What can hang from each mark:
A: Y
S: P
U: K N
T: K L P
V: L
P: S T
L: T
Y: A V
N: U
K: T U

Known rows, with every way that one mark hangs from another:
[P S [T [K U] L]]: [-0.32, -0.12, -0.20, -0.23,  0.17, -0.15,  0.04, -0.29,  0.13,  0.08,
 -0.31,  0.13, -0.33, -0.01, -0.05,  0.05,  0.09,  0.19,  0.01,  0.48,
  0.04, -0.05, -0.19,  0.06,  0.07]
[S [P T]]: [-0.14,  0.00, -0.16,  0.04,  0.21, -0.12,  0.03, -0.16,  0.02,  0.02,
 -0.18,  0.00, -0.29,  0.00, -0.06, -0.02,  0.11,  0.09,  0.11,  0.18,
  0.08, -0.15, -0.15, -0.03,  0.19]
[P [T [K U] L]]: [-0.29, -0.04, -0.23, -0.20,  0.08, -0.07,  0.00, -0.26,  0.28,  0.14,
 -0.25,  0.14, -0.27,  0.05, -0.02,  0.07,  0.12,  0.09, -0.03,  0.39,
 -0.06,  0.00, -0.27,  0.04,  0.01]
[T P]: [-0.07,  0.02, -0.05, -0.05,  0.16,  0.06, -0.03, -0.12,  0.06,  0.05,
 -0.17, -0.02, -0.23,  0.03,  0.00,  0.18,  0.06, -0.02, -0.03,  0.16,
 -0.02,  0.01, -0.13, -0.02,  0.07]
[A [Y [V [L [T K P]]]]]: [-0.10,  0.14, -0.13, -0.05,  0.29, -0.12,  0.08, -0.31,  0.23,  0.12,
 -0.21, -0.14, -0.30,  0.40,  0.12, -0.02,  0.10,  0.12,  0.13,  0.11,
 -0.01,  0.10, -0.08,  0.01,  0.29]
[L [T [K U] [P S]]]: [-0.23, -0.11, -0.17, -0.28,  0.30, -0.07,  0.01, -0.27, -0.09,  0.06,
 -0.21, -0.08, -0.51, -0.09, -0.06,  0.20,  0.19,  0.23, -0.02,  0.47,
 -0.03,  0.06, -0.17, -0.03, -0.12]
[K U]: [-0.13, -0.05, -0.13, -0.05,  0.03,  0.11,  0.08, -0.23,  0.12,  0.08,
 -0.07,  0.07, -0.03, -0.03,  0.01,  0.11,  0.15, -0.05, -0.07,  0.08,
 -0.09, -0.07, -0.21,  0.00, -0.08]
[Y A [V [L [T [P S]]]]]: [-0.05, -0.01,  0.01,  0.14,  0.37, -0.16,  0.18, -0.14, -0.10,  0.07,
 -0.28, -0.28, -0.32,  0.21,  0.03, -0.04,  0.10,  0.17,  0.13,  0.09,
  0.10, -0.03, -0.05,  0.07,  0.40]
[K [T L [P S]]]: [-0.14, -0.01, -0.08, -0.20,  0.28,  0.06, -0.05, -0.12,  0.05,  0.10,
 -0.34,  0.12, -0.49,  0.05,  0.01,  0.13, -0.03,  0.00, -0.06,  0.39,
  0.06,  0.09, -0.12, -0.05,  0.27]
[N U]: [-0.10, -0.02,  0.01,  0.05, -0.01,  0.09, -0.04, -0.15,  0.23,  0.00,
 -0.01, -0.01,  0.03,  0.05, -0.01,  0.16,  0.15, -0.12, -0.01,  0.13,
 -0.10,  0.00, -0.22, -0.03, -0.05]
[T [K [U N]] L [P S]]: [-0.29, -0.24, -0.07, -0.39,  0.13, -0.01, -0.03, -0.36,  0.00,  0.12,
 -0.30,  0.12, -0.27,  0.00, -0.03,  0.32,  0.03,  0.01, -0.17,  0.61,
 -0.04, -0.01, -0.21,  0.04, -0.04]
[N [U [K T]]]: [-0.10, -0.03, -0.17,  0.04,  0.02,  0.33, -0.21, -0.26,  0.27,  0.07,
 -0.04,  0.13, -0.13, -0.05, -0.03,  0.24,  0.26, -0.18, -0.11,  0.26,
 -0.16,  0.19, -0.23, -0.10, -0.11]
[K [T L [P S]] U]: [-0.20, -0.12, -0.14, -0.27,  0.22,  0.09, -0.01, -0.20,  0.01,  0.14,
 -0.29,  0.18, -0.45, -0.03, -0.03,  0.15,  0.06, -0.02, -0.11,  0.43,
  0.02,  0.04, -0.19, -0.03,  0.16]
[U N]: [-0.10, -0.05, -0.04, -0.01,  0.04,  0.11,  0.02, -0.22,  0.13,  0.07,
 -0.09,  0.01,  0.00,  0.08,  0.07,  0.24,  0.09, -0.17, -0.11,  0.14,
 -0.11, -0.06, -0.17, -0.04, -0.05]
[L [T [K [U N]] [P S]]]: [-0.25, -0.21, -0.15, -0.31,  0.24, -0.03, -0.01, -0.34, -0.12,  0.09,
 -0.19, -0.06, -0.45, -0.07, -0.04,  0.34,  0.22,  0.09, -0.11,  0.57,
 -0.08,  0.00, -0.19, -0.06, -0.21]
[N [U [K [T L P]]]]: [-0.13, -0.04, -0.15, -0.12,  0.06,  0.28, -0.27, -0.23,  0.27,  0.10,
 -0.19,  0.17, -0.28,  0.03, -0.04,  0.28,  0.15, -0.18, -0.16,  0.46,
 -0.15,  0.27, -0.26, -0.10,  0.06]
[P T]: [-0.11,  0.05, -0.16,  0.07,  0.15, -0.04,  0.03, -0.10,  0.17,  0.05,
 -0.14,  0.01, -0.23,  0.05,  0.00,  0.06,  0.14,  0.02,  0.05,  0.13,
  0.01, -0.08, -0.13, -0.03,  0.08]
[V L]: [-0.10,  0.04, -0.03,  0.09,  0.14,  0.05,  0.13, -0.24,  0.24,  0.07,
 -0.10, -0.07, -0.02,  0.10,  0.03,  0.04,  0.10,  0.04,  0.16, -0.02,
 -0.03,  0.06, -0.12,  0.01,  0.10]
[L [T K]]: [-0.17,  0.11, -0.13, -0.10,  0.22,  0.01,  0.01, -0.21,  0.19,  0.06,
 -0.14, -0.12, -0.34,  0.07,  0.05,  0.11,  0.16,  0.14,  0.00,  0.21,
 -0.11,  0.14, -0.21, -0.06, -0.12]
[Y V]: [-0.03,  0.07, -0.05,  0.12,  0.10,  0.02,  0.10, -0.18,  0.15,  0.01,
 -0.14,  0.02,  0.00,  0.14,  0.10,  0.00,  0.02, -0.07, -0.03, -0.04,
 -0.04, -0.08, -0.10,  0.02,  0.21]
[A [Y V]]: [-0.01,  0.15, -0.08,  0.08,  0.07, -0.01,  0.09, -0.21,  0.20,  0.05,
 -0.14,  0.06,  0.08,  0.36,  0.19, -0.06, -0.02, -0.14, -0.05, -0.12,
  0.01, -0.15, -0.08,  0.04,  0.34]
[Y [V L]]: [-0.05,  0.06, -0.03,  0.19,  0.15, -0.01,  0.19, -0.26,  0.25,  0.04,
 -0.12, -0.04,  0.05,  0.18,  0.09, -0.05,  0.05,  0.00,  0.15, -0.10,
 -0.03, -0.01, -0.07,  0.04,  0.27]
[Y A [V [L [T K]]]]: [-0.11,  0.08, -0.06,  0.13,  0.23, -0.07,  0.13, -0.23,  0.20,  0.14,
 -0.22, -0.25, -0.22,  0.26,  0.06, -0.07,  0.15,  0.17,  0.10,  0.02,
 -0.03,  0.07, -0.18,  0.10,  0.20]
[U K N]: [-0.10, -0.07, -0.14,  0.02,  0.02,  0.24, -0.08, -0.35,  0.14,  0.06,
 -0.10,  0.07,  0.05,  0.00,  0.07,  0.31,  0.15, -0.17, -0.18,  0.20,
 -0.16,  0.04, -0.15, -0.05, -0.12]
[T L [P S]]: [-0.15, -0.02,  0.01, -0.17,  0.24, -0.06,  0.02, -0.14,  0.01,  0.03,
 -0.32,  0.03, -0.27,  0.08,  0.01,  0.12, -0.08,  0.06, -0.03,  0.33,
  0.06,  0.02, -0.09,  0.01,  0.26]
[T K L [P S]]: [-0.21, -0.02, -0.03, -0.29,  0.26, -0.08, -0.05, -0.22,  0.07,  0.04,
 -0.37,  0.04, -0.38,  0.06, -0.02,  0.15, -0.08,  0.15, -0.03,  0.47,
  0.06,  0.09, -0.12,  0.05,  0.15]
[T K]: [-0.15,  0.04, -0.09, -0.10,  0.12,  0.06, -0.03, -0.23,  0.21,  0.06,
 -0.16,  0.01, -0.17,  0.05,  0.01,  0.14,  0.08,  0.07, -0.02,  0.18,
 -0.05,  0.06, -0.18,  0.02, -0.07]

Rows:
[-0.17, -0.04, -0.17, -0.25,  0.13,  0.18, -0.05, -0.18,  0.15,  0.19,
 -0.23,  0.19, -0.40,  0.02, -0.01,  0.17,  0.09, -0.11, -0.15,  0.34,
 -0.08,  0.08, -0.27, -0.04,  0.11] => [K [T L P] U]
[-0.28, -0.24, -0.20, -0.18,  0.12, -0.09,  0.00, -0.34,  0.00,  0.08,
 -0.19,  0.09, -0.27, -0.07, -0.06,  0.25,  0.21,  0.06, -0.04,  0.51,
 -0.02, -0.16, -0.15,  0.02, -0.15] => [P S [T [K [U N]]]]
[-0.17, -0.11, -0.12, -0.15,  0.16,  0.18, -0.23, -0.25,  0.12,  0.05,
 -0.25,  0.15, -0.34, -0.03, -0.06,  0.27,  0.11, -0.09, -0.12,  0.55,
 -0.04,  0.21, -0.18, -0.08,  0.12] => [N [U [K [T L [P S]]]]]
[-0.21, -0.22, -0.13, -0.31,  0.16,  0.13, -0.03, -0.27, -0.02,  0.17,
 -0.27,  0.21, -0.39, -0.01,  0.00,  0.30,  0.08, -0.15, -0.20,  0.53,
 -0.05, -0.02, -0.21, -0.06,  0.08] => [K [T L [P S]] [U N]]
[-0.33, -0.19, -0.21, -0.26,  0.09, -0.11, -0.02, -0.38,  0.12,  0.13,
 -0.25,  0.14, -0.27,  0.02, -0.05,  0.14,  0.12,  0.02, -0.07,  0.54,
 -0.05, -0.12, -0.31,  0.01,  0.03] => [S [P [T [K [U N]] L]]]
[-0.22, -0.15, -0.13, -0.20, -0.02,  0.12, -0.02, -0.37,  0.15,  0.13,
 -0.09,  0.09, -0.07, -0.02,  0.01,  0.30,  0.18, -0.08, -0.16,  0.33,
 -0.15, -0.05, -0.26,  0.01, -0.26] => [T [K [U N]]]
[-0.06,  0.18, -0.09,  0.14,  0.21, -0.08,  0.21, -0.27,  0.27,  0.09,
 -0.10, -0.13, -0.03,  0.43,  0.22, -0.15,  0.10,  0.00,  0.14, -0.15,
 -0.04,  0.00, -0.08, -0.03,  0.37] => [A [Y [V [L T]]]]
[-0.19,  0.04, -0.06, -0.25,  0.16,  0.01, -0.09, -0.19,  0.22,  0.09,
 -0.32,  0.05, -0.33,  0.12,  0.00,  0.18, -0.03,  0.07, -0.07,  0.38,
 -0.04,  0.14, -0.20,  0.03,  0.10] => [T K L P]
[-0.19, -0.15, -0.15, -0.28,  0.06,  0.22, -0.07, -0.25,  0.13,  0.22,
 -0.20,  0.21, -0.33,  0.04,  0.03,  0.31,  0.11, -0.25, -0.24,  0.44,
 -0.14,  0.03, -0.29, -0.07,  0.02] => [K [T L P] [U N]]
[-0.34, -0.22, -0.18, -0.26,  0.12, -0.12,  0.01, -0.35,  0.10,  0.11,
 -0.28,  0.14, -0.26,  0.02, -0.01,  0.20,  0.10,  0.05, -0.08,  0.58,
 -0.03, -0.10, -0.21,  0.03, -0.02] => [P S [T [K [U N]] L]]
[-0.26, -0.01, -0.13, -0.16,  0.24, -0.19,  0.00, -0.20,  0.17,  0.04,
 -0.35,  0.06, -0.37,  0.08, -0.01,  0.03,  0.00,  0.20,  0.06,  0.43,
  0.08, -0.01, -0.12,  0.04,  0.17] => [P S [T K L]]
[-0.13, -0.07, -0.19, -0.18,  0.12,  0.30, -0.21, -0.30,  0.18,  0.17,
 -0.27,  0.20, -0.32,  0.05,  0.04,  0.36,  0.09, -0.23, -0.26,  0.47,
 -0.15,  0.20, -0.21, -0.11,  0.06] => [U [K [T L P]] N]
[-0.15, -0.04, -0.20, -0.10,  0.05,  0.33, -0.14, -0.33,  0.28,  0.16,
 -0.21,  0.21, -0.15,  0.07,  0.10,  0.26,  0.10, -0.23, -0.25,  0.36,
 -0.18,  0.18, -0.23, -0.10,  0.02] => [U [K [T L]] N]
[-0.11, -0.13, -0.15, -0.07,  0.17,  0.22, -0.23, -0.25,  0.03,  0.02,
 -0.16,  0.10, -0.35, -0.11, -0.11,  0.31,  0.21, -0.07, -0.08,  0.48,
 -0.03,  0.16, -0.12, -0.09, -0.01] => [N [U [K [T [P S]]]]]
[-0.18, -0.02, -0.12,  0.06,  0.16, -0.04,  0.17, -0.31,  0.16,  0.18,
 -0.17, -0.18, -0.17,  0.18,  0.04, -0.05,  0.23,  0.16,  0.06,  0.06,
 -0.07,  0.02, -0.26,  0.11,  0.10] => [Y A [V [L [T [K U]]]]]
[-0.15, -0.14, -0.16, -0.21,  0.21,  0.22, -0.16, -0.31,  0.03,  0.12,
 -0.33,  0.19, -0.36,  0.00,  0.03,  0.34,  0.05, -0.14, -0.21,  0.56,
 -0.05,  0.15, -0.12, -0.09,  0.12] => [U [K [T L [P S]]] N]
[-0.13,  0.18, -0.12,  0.03,  0.23, -0.11,  0.15, -0.34,  0.33,  0.11,
 -0.16, -0.12, -0.14,  0.42,  0.17, -0.11,  0.10,  0.10,  0.13,  0.00,
 -0.04,  0.08, -0.10,  0.01,  0.26] => [A [Y [V [L [T K]]]]]
[-0.03,  0.13, -0.04,  0.14,  0.12, -0.04,  0.18, -0.29,  0.29,  0.08,
 -0.13, -0.01,  0.13,  0.40,  0.17, -0.11,  0.02, -0.08,  0.12, -0.18,
  0.02, -0.07, -0.04,  0.06,  0.40] => [A [Y [V L]]]
[-0.24, -0.06, -0.13, -0.33,  0.10,  0.04, -0.06, -0.28,  0.17,  0.14,
 -0.27,  0.12, -0.29,  0.03, -0.03,  0.19,  0.05,  0.05, -0.12,  0.42,
 -0.08,  0.09, -0.27,  0.05, -0.01] => [T [K U] L P]
[-0.10, -0.06, -0.22, -0.01,  0.07,  0.36, -0.14, -0.33,  0.17,  0.13,
 -0.11,  0.16, -0.16, -0.02,  0.06,  0.32,  0.21, -0.23, -0.21,  0.28,
 -0.16,  0.12, -0.18, -0.11, -0.12] => [U [K T] N]
[-0.03,  0.06, -0.03,  0.17,  0.28, -0.07,  0.14, -0.13,  0.04,  0.13,
 -0.21, -0.27, -0.27,  0.26,  0.05, -0.02,  0.13,  0.09,  0.09,  0.00,
  0.01,  0.03, -0.14,  0.05,  0.34] => [Y A [V [L [T P]]]]
[-0.13, -0.02, -0.04, -0.01,  0.40, -0.10,  0.14, -0.20, -0.01,  0.03,
 -0.19, -0.22, -0.40,  0.05, -0.01,  0.08,  0.13,  0.21,  0.21,  0.22,
  0.04,  0.10, -0.05, -0.06,  0.15] => [V [L [T [P S]]]]
[-0.03,  0.04,  0.02,  0.26,  0.12, -0.01,  0.17, -0.18,  0.16,  0.11,
 -0.19, -0.13,  0.05,  0.25,  0.07, -0.08,  0.05,  0.00,  0.08, -0.16,
  0.04, -0.08, -0.13,  0.15,  0.35] => [Y A [V L]]
[-0.23,  0.00, -0.20, -0.17,  0.14,  0.04,  0.05, -0.29,  0.16,  0.11,
 -0.10, -0.06, -0.30, -0.02,  0.01,  0.12,  0.24,  0.13, -0.05,  0.26,
 -0.15,  0.07, -0.28, -0.04, -0.22] => [L [T [K U]]]
[-0.06,  0.08, -0.06,  0.04,  0.37, -0.19,  0.18, -0.26,  0.02,  0.05,
 -0.22, -0.16, -0.24,  0.36,  0.13, -0.08,  0.05,  0.10,  0.17,  0.06,
  0.08, -0.03,  0.03, -0.02,  0.45] => [A [Y [V [L [T [P S]]]]]]
[-0.25, -0.16, -0.24, -0.15,  0.04,  0.00, -0.04, -0.33,  0.15,  0.13,
 -0.13,  0.10, -0.21, -0.02, -0.03,  0.27,  0.25, -0.03, -0.09,  0.42,
 -0.11, -0.12, -0.23,  0.00, -0.21] => [P [T [K [U N]]]]
[-0.20,  0.08, -0.11, -0.03,  0.25, -0.01,  0.10, -0.28,  0.29,  0.09,
 -0.12, -0.19, -0.28,  0.12,  0.02,  0.05,  0.19,  0.21,  0.17,  0.15,
 -0.09,  0.20, -0.17, -0.03, -0.05] => [V [L [T K]]]
[-0.16, -0.14, -0.18, -0.12,  0.01,  0.27, -0.01, -0.28,  0.13,  0.18,
 -0.05,  0.17, -0.19, -0.04,  0.03,  0.28,  0.23, -0.25, -0.19,  0.25,
 -0.15, -0.05, -0.26, -0.07, -0.15] => [K T [U N]]
[-0.27, -0.13, -0.09, -0.36,  0.18, -0.06, -0.01, -0.29,  0.03,  0.09,
 -0.33,  0.11, -0.34, -0.02, -0.06,  0.18,  0.01,  0.15, -0.08,  0.51,
  0.02,  0.04, -0.19,  0.07,  0.04] => [T [K U] L [P S]]
[-0.05,  0.08, -0.03,  0.25,  0.21, -0.05,  0.21, -0.16,  0.14,  0.12,
 -0.15, -0.25, -0.11,  0.27,  0.12, -0.11,  0.14,  0.07,  0.11, -0.12,
 -0.02,  0.00, -0.16,  0.06,  0.30] => [Y A [V [L T]]]
[-0.20, -0.18, -0.13, -0.28,  0.05,  0.10, -0.08, -0.34,  0.05,  0.14,
 -0.15,  0.09, -0.23, -0.04, -0.05,  0.39,  0.18, -0.07, -0.17,  0.44,
 -0.13, -0.01, -0.24,  0.01, -0.23] => [T [K [U N]] P]
[-0.14, -0.03, -0.19, -0.18,  0.27,  0.18, -0.14, -0.25,  0.05,  0.09,
 -0.35,  0.17, -0.43, -0.03,  0.00,  0.19,  0.03,  0.00, -0.12,  0.46,
  0.01,  0.21, -0.11, -0.06,  0.20] => [U [K [T L [P S]]]]
[-0.07, -0.09, -0.22, -0.10,  0.13,  0.34, -0.21, -0.30,  0.08,  0.14,
 -0.17,  0.15, -0.33, -0.04,  0.00,  0.40,  0.19, -0.22, -0.22,  0.40,
 -0.12,  0.15, -0.16, -0.12, -0.07] => [U [K [T P]] N]
[-0.20,  0.02, -0.14, -0.04,  0.20, -0.15,  0.03, -0.15,  0.13,  0.04,
 -0.27,  0.05, -0.28,  0.09, -0.01, -0.06,  0.01,  0.07,  0.07,  0.26,
  0.06, -0.10, -0.20, -0.02,  0.33] => [S [P [T L]]]
[-0.12,  0.05, -0.11, -0.18,  0.19,  0.15, -0.09, -0.10,  0.19,  0.15,
 -0.27,  0.13, -0.44,  0.11,  0.02,  0.14,  0.01, -0.10, -0.10,  0.30,
 -0.03,  0.14, -0.21, -0.06,  0.21] => [K [T L P]]
[-0.08, -0.05, -0.21, -0.10,  0.28,  0.21, -0.15, -0.25, -0.05,  0.06,
 -0.26,  0.13, -0.45, -0.11, -0.05,  0.24,  0.13,  0.02, -0.09,  0.39,
  0.03,  0.15, -0.05, -0.08,  0.06] => [U [K [T [P S]]]]
[-0.04,  0.15, -0.09,  0.07,  0.27, -0.10,  0.15, -0.23,  0.17,  0.10,
 -0.16, -0.15, -0.20,  0.41,  0.16, -0.05,  0.09,  0.01,  0.12, -0.03,
 -0.01,  0.03, -0.06, -0.04,  0.39] => [A [Y [V [L [T P]]]]]
[-0.11,  0.00, -0.08, -0.09,  0.35, -0.07,  0.05, -0.12, -0.11,  0.01,
 -0.20, -0.15, -0.45,  0.00,  0.01,  0.13,  0.10,  0.14,  0.03,  0.28,
  0.02,  0.03, -0.09, -0.09,  0.08] => [L [T [P S]]]
